Each row comes from the steps of one path. Every step used is in the known rows, and no mark comes twice. Write the path behind each row, first mark first.
Known rows:
Z, A, J, F, M, Q: -9  34  -24  5  -22  -1  10  43  14  21  -29  -34  82  -30  -34  -70  15  9
M, A, J, Q, Z: 43  32  41  11  -14  -13  35  44  -24  -24  -49  -10  26  -41  -12  -29  1  30
Q, J, F: 3  21  20  -13  -47  -21  12  35  21  -31  -55  -25  53  11  -1  -6  17  -5
Q, Z: 29  14  25  6  -6  -23  6  13  0  5  -3  21  -8  -7  -7  11  1  -3
A, Z: 23  24  24  19  -4  -11  6  -11  -5  2  -1  34  -1  9  26  1  13  0
M, Q, Z: 42  7  15  27  7  -28  -2  12  -22  25  -6  17  21  -28  2  -14  -3  17
F, Z, A, J, Q: -10  67  15  10  -27  8  -6  36  24  19  -33  -22  34  -1  7  -23  -43  37
Q, J: 12  13  11  -4  -29  -11  4  20  20  -12  -30  -18  22  11  1  0  13  -4
J, F, M: -18  5  -16  -12  -28  8  23  6  -2  -17  -23  -17  35  7  -20  -7  25  2
A, J, F, M: -20  23  -18  -19  -34  1  37  37  3  -20  -48  -21  55  4  -31  -15  34  11
Q, Z, A, J: 30  50  27  3  -16  -27  3  52  36  20  -9  10  8  -22  -34  -27  -6  -14
J, F, M, Q, Z: 21  13  -5  15  -21  -18  21  19  -24  11  -29  -2  57  -22  -17  -23  20  18
M, Q, J, F: 12  16  7  9  -33  -24  4  35  0  -13  -58  -31  84  -9  11  -33  14  14
Z, A, J, F: -12  44  12  -14  -25  -11  5  52  41  -4  -30  -18  49  -14  -28  -44  0  -13
Z, A, J: -1  35  2  -4  -8  -5  -3  38  37  15  -5  -12  17  -15  -27  -38  -4  -11
F, Z, A: -3  38  0  6  -18  16  -25  8  14  38  11  -12  12  4  10  -5  -37  7
F, J, Q, Z, A: 9  46  26  18  -28  -21  14  33  28  -8  -32  -9  1  -9  -14  -34  -25  -1
Q, Z, A: 31  30  30  10  -7  -21  -9  22  31  23  16  14  -12  -19  -21  -17  -14  -23

Write each row's path:
-6  57  -1  -2  -25  10  -14  40  20  33  -11  -15  30  -1  -3  -15  -27  14 : F, Z, A, J
19  57  36  -8  -32  -34  12  67  41  -2  -34  3  39  -21  -34  -33  0  -16 : Q, Z, A, J, F
19  32  -4  8  -28  -26  33  49  -21  5  -54  -4  75  -24  -29  -31  30  26 : A, J, F, M, Q, Z
33  18  -6  28  -6  -9  -5  12  4  50  19  -1  24  -34  -31  -44  2  0 : F, M, Q, Z, A
-21  18  -3  10  -22  -2  21  11  -4  -32  -49  -23  12  10  6  -15  -11  19 : F, J, Q
-13  46  8  -5  -35  10  -17  25  18  17  -12  -22  43  7  11  -13  -30  4 : J, F, Z, A
5  16  12  -16  -22  5  32  50  -24  -32  -52  -32  63  -32  -14  -37  21  11 : M, A, J, F
12  2  -24  16  -28  1  9  11  -7  16  -28  -32  55  -5  -7  -28  31  19 : F, M, Q, J
29  41  43  22  -9  -24  -2  18  37  8  -1  5  -3  -18  -12  -28  -31  0 : J, Q, Z, A
42  24  18  32  6  -24  -16  20  11  45  14  9  21  -39  -11  -46  -18  -2 : M, Q, Z, A
34  28  21  6  -58  6  40  24  -20  -33  -52  -21  70  0  9  -27  55  4 : Q, J, F, M, A, Z
-20  39  -13  -16  -35  3  19  46  35  -1  -27  -28  54  -7  -44  -45  17  -8 : Z, A, J, F, M
-2  59  21  -7  -63  -3  -13  46  36  6  -44  -39  65  15  11  -12  -18  2 : Q, J, F, Z, A
-4  44  16  -12  -63  -5  4  39  4  -14  -64  -30  67  28  24  18  -4  22 : Q, J, F, Z
-18  52  3  -15  -40  0  12  46  -10  -8  -61  -15  64  12  10  8  -7  31 : A, J, F, Z
26  44  40  10  -15  -33  27  38  9  -17  -49  12  12  -11  -11  -6  -7  26 : A, J, Q, Z
13  18  17  6  -9  11  29  31  -22  -29  -43  -31  35  -34  -4  -38  1  34 : M, A, J, Q
34  29  19  8  -25  4  50  37  -27  -17  -46  -19  30  -34  -29  -28  20  36 : F, M, A, J, Q, Z
26  27  41  17  -8  -26  17  9  3  -11  -25  14  -3  -8  2  2  -16  19 : J, Q, Z
9  31  24  14  -28  -23  29  26  -7  -26  -52  -2  3  3  -2  -2  -11  17 : F, J, Q, Z
